What can hang from each mark:
U: S
S: F U
Q: C U
J: G Q V
W: K U
K: N W
V: C F
C: G Q V

Every row comes from one small tree of marks. The marks that hang from a mark follow it in brackets, in alphabetical order. Every link used is in the known rows. Which tree was each row made from?
In the rows, zero is written as 128.
Known rows:
K(N W(U(S))): [136 143 110 207 164 189 109 172 130 137 110  98 142 105  82  96 160 132
 120 152 102 129  84  83 118]
W(K(N) U(S(F))): [134 122  95 185 202 183 112 169 130 151 108  87 194 105  99  78 134 155
 110 147  95 124 120 120 183]
V(F): [107 109 139 147 134 168 142 163 172 153 116 127 110 144 124 114 135 141
 131 124 127  95 152  98 126]
J(G Q(C) V): [ 92 132 158  79  93 132 165 125 118 178 117  97 124 133 124 160 107 138
 139 167  93 132 114 102  28]
K(N W): [107 130 125 176 123 216 128 180 137 144 119 109 129 121 102  93 163 120
 131 156 120 119 103  72  87]
S(F U): [162 105 120 140 123 195 124 179 134 161 114 106 178 135 111  79 142 113
 123 125 128 120 187  99 112]
W(K(N) U(S)): [115 136  99 185 212 194 103 156 136 145 107  85 186 106  96  87 132 159
 113 149  89 118 102 115 161]
C(G Q(U) V(F)): [174  94 168 187 103 167 134 117 111 132 133 159 157 139 158  83 106 155
 122 151 147 140 156 125 161]
K(N W(U(S(F)))): [151 134 107 207 156 179 117 184 124 141 113  99 150 105  84  88 161 126
 118 151 107 135  99  87 137]
V(C): [100 121 123 124 184 144 122 154 160 148 130 108 110 136 133 127 141 116
 134 112 109 114 150  95  85]
V(C(Q(U)) F): [126 134 123 157 180  92 178 138 155 147 146 128  93 150 139 122 131 133
 127 115 127 129 148 105 142]
Q(C U(S(F))): [150 131 147 104 172  85 144 147 105 176 127 100 152 113 126 116 118 174
 123 132 105 136 156 125 164]
J(G Q(U) V(C F)): [ 91 151 135  76 130  72 200 139 132 169 137 119  83 142 121 170 111 122
 141 143 109 147 104 105  31]
Q(C(V(F)) U(S)): [147 139 145 131 174  76 151 142 124 164 135 110 139 113 143 126 102 172
 126 139 101 129 147 129 142]
K(W(U(S(F)))): [178 137 116 191 162 168  95 176 128 137 103 104 146 110  91  99 148 117
 123 127 104 127 114  93 153]
Q(C(G V) U): [134 122 171  95 146 141 131 132 101 168 135 129 169 115 162 105  92 176
 126 164 122 142 157 140 128]
W(K): [100 124 127 135 168 222 113 158 146 150 109 104 168 130 127  96 127 137
 130 133 109  99 139 107 135]
J(Q V(C F)): [ 93 124 110 137 118 131 176 134 171 167 129 112  93 152 133 161 134 101
 138 128 115 121 110  98  58]
Q(C(G V(F)) U): [133 128 165 106 141 127 152 138 117 172 137 138 151 118 161 108  90 182
 125 162 125 139 158 143 136]
V(C F): [ 99 131 115 144 181 119 153 164 187 154 130 122  79 143 130 131 138 124
 131 111 117 109 152 102  97]
V(C(G Q(U(S))) F): [150 135 133 183 166 105 142 120 142 142 130 142  96 137 126 117 128 152
 122 116 125 141 140 120 136]
W(U(S)): [145 117 127 168 188 154  83 145 137 138 105  98 156 120 102 114 131 149
 120 120  97 112 129 104 155]
Q(C(G V(F)) U(S)): [157 135 160 139 154 105 130 128 114 163 126 129 142 107 141 116  97 187
 122 149 109 139 148 144 135]
U(S(F)): [161  89 134 168 140 149  94 160 135 146 102 105 138 123 104 106 148 136
 126 106 107 109 157  99 144]
W(K(N) U): [ 93 130 106 154 202 216 127 165 140 153 118  93 194 117 118  80 124 153
 115 163 107 117 114 113 159]
J(G V(C(Q(U(S))))): [126 138 145 109 133  84 141 129 110 145 128 109 116 134 129 152 133 140
 138 133 103 142 118 100  40]

Write each row's tree:
[134 111 139 167 154 170 108 118 135 136 126 129 124 140 137 108 135 131
 126 124 122 134 151 107 111] => V(C(G Q))
[158  88 144 209 114 162 140 134 146 127 132 132 142 149 156  97 122 125
 126 138 129 110 163  99 149] => C(Q V(F))
[131 124 132 185 150 145 141 127 163 142 128 144  93 145 134 112 132 138
 124 123 131 127 152 113 121] => V(C(G Q) F)
[127 115 157 143 125 167 129 139 146 165 120 133 141 121 155 109 102 167
 125 160 118 119 163 133 109] => Q(C(G V(F)))
[207  80 167 198 109 158  96 113  82 128 124 143 179 125 145  77 116 149
 119 139 133 150 160 125 172] => C(G Q(U(S(F))) V)
[118 141 163  84 150  88 186 133 110 166 134 114 115 124 124 136  80 146
 133 164  97 146 140 116  91] => J(G Q(C(V(F)) U))
[124 134 151 101 161 100 173 150 128 172 146 119 146 124 162 117  96 164
 128 154 118 128 158 128 138] => Q(C(V(F)) U)
[ 94 121 156  98  84 141 154 161 148 160 112 125 111 140 130 145 131 151
 140 149 119 107 131  98  34] => J(G V(F))
[119 120 143 137 144 139 150 152 156 164 130 114 136 127 158 117 110 153
 129 151 110 109 167 118 115] => Q(C(V(F)))
[106 143 167  63 156 104 173 128  99 171 127 104 121 125 110 138  89 149
 134 158  94 145 131 108  92] => J(G Q(C U))
[142 138 119 175 188  74 161 133 153 141 139 124  90 143 127 127 133 136
 125 105 117 130 142 105 143] => V(C(Q(U(S))) F)
[ 97 113 159  95  81 160 147 132 122 158 111 107 124 141 116 153 122 119
 142 152 104 125 108  89  27] => J(G Q V)
[138  89 158 170 102 203 104 148 150 141 113 152 138 130 146  95 116 145
 127 146 133 113 161 121 104] => C(G V(F))
[114 130 124 136 126 110 175 137 151 158 142 122 117 153 157 142 140 132
 134 128 132 127 124 105  93] => J(V(C(Q(U)) F))
[134 132 136 162 158 120 157 126 145 147 138 147 100 144 136 112 124 147
 123 126 135 142 147 119 135] => V(C(G Q(U)) F)
[118 139 116 183 156 207 125 179 133 142 121 103 149 115  98  89 154 126
 123 163 115 129  92  82 117] => K(N W(U))
[106 113 144  98  99 155 160 126 116 168 130 108 149 147 135 144 125 121
 138 141 122 131 101  97  90] => J(Q(U) V)
[136 122 145 144 165 143 123 117 118 142 136 133 126 139 140 107 127 139
 126 126 129 147 147 114 125] => V(C(G Q(U)))
[194  91 172 198 115 167  88 103  86 122 123 141 173 126 144  87 113 152
 121 141 127 144 147 121 152] => C(G Q(U(S)) V)
[ 95 152 157  63 104  82 211 130 117 186 131 113 109 134 127 163  94 156
 137 169 106 143 109 115  54] => J(G Q(C U) V(F))
[157 129 166 125 155 119 108 123  96 160 125 120 160 103 142 113  99 182
 123 149 105 144 146 140 128] => Q(C(G V) U(S))
[121 126 143 118 152 117 180 128 127 171 141 111 132 131 140 129  93 134
 129 150 108 134 137 116 133] => J(Q(C(V(F)) U))
[170  74 170 201  92 217  88 111 113 122 119 144 172 138 156  80 120 138
 124 149 133 128 161 112 132] => C(G Q V)
[101 132 160  91 141 136 156 129 121 165 115 100 113 128 106 138  99 139
 133 156  87 129 139 100  73] => J(G Q(C))
[145 114 122 140 126 103 140 136 123 154 135 109 141 140 146 135 149 127
 133 120 121 137 130 104 102] => J(V(C(Q(U(S(F))))))
[163  98 150 179 130 130 158 133 124 132 145 135 150 146 160  95 113 135
 127 140 136 126 156 106 169] => C(Q(U) V(F))
[137 141 107 175 218 186  86 149 138 141  98  90 180 111 102  97 121 151
 116 128  86 112 116 120 174] => W(K U(S))
[157 109 146 124 156 119 121 158 108 154 120 112 149 123 114 107 135 149
 127 113 118 127 150 107 160] => Q(U(S(F)))
[104 116 151 116  80 183 141 109 126 180 115 109 148 135 140 144 115 139
 133 161 112 130 113 116  68] => J(Q(C(G)) V)
[168  80 162 216  89 200 114 118 133 127 121 156 148 142 155  85 116 143
 122 149 139 123 162 117 141] => C(G Q V(F))
[173 106 173 180 122 173  95  99  91 132 114 137 156 133 119  93 125 167
 120 129 129 141 136 115 163] => C(G Q(U(S)))
[178  99 149 171 139 127 127 127  99 138 128 115 157 139 124  96 136 147
 123 118 124 133 150 100 188] => C(Q(U(S(F))))
[110 125 166  79 142 130 155 135 102 152 122 112 118 133 101 130 104 131
 136 143 104 138 126  94  88] => J(G Q(U))
[ 89 131 136  90 120 122 156 134 133 159 122 103 100 141 119 167 124 104
 143 141  95 136 109  92   4] => J(G Q V(C))
[129 106 162 131 126 183 109 134 128 161 119 123 160 118 156 105 104 161
 127 161 114 123 164 129 102] => Q(C(G V))
[128 127 130 138 185 115 143 130 129 140 145 114 124 145 141 116 135 125
 130 116 120 136 146  99 131] => V(C(Q(U)))
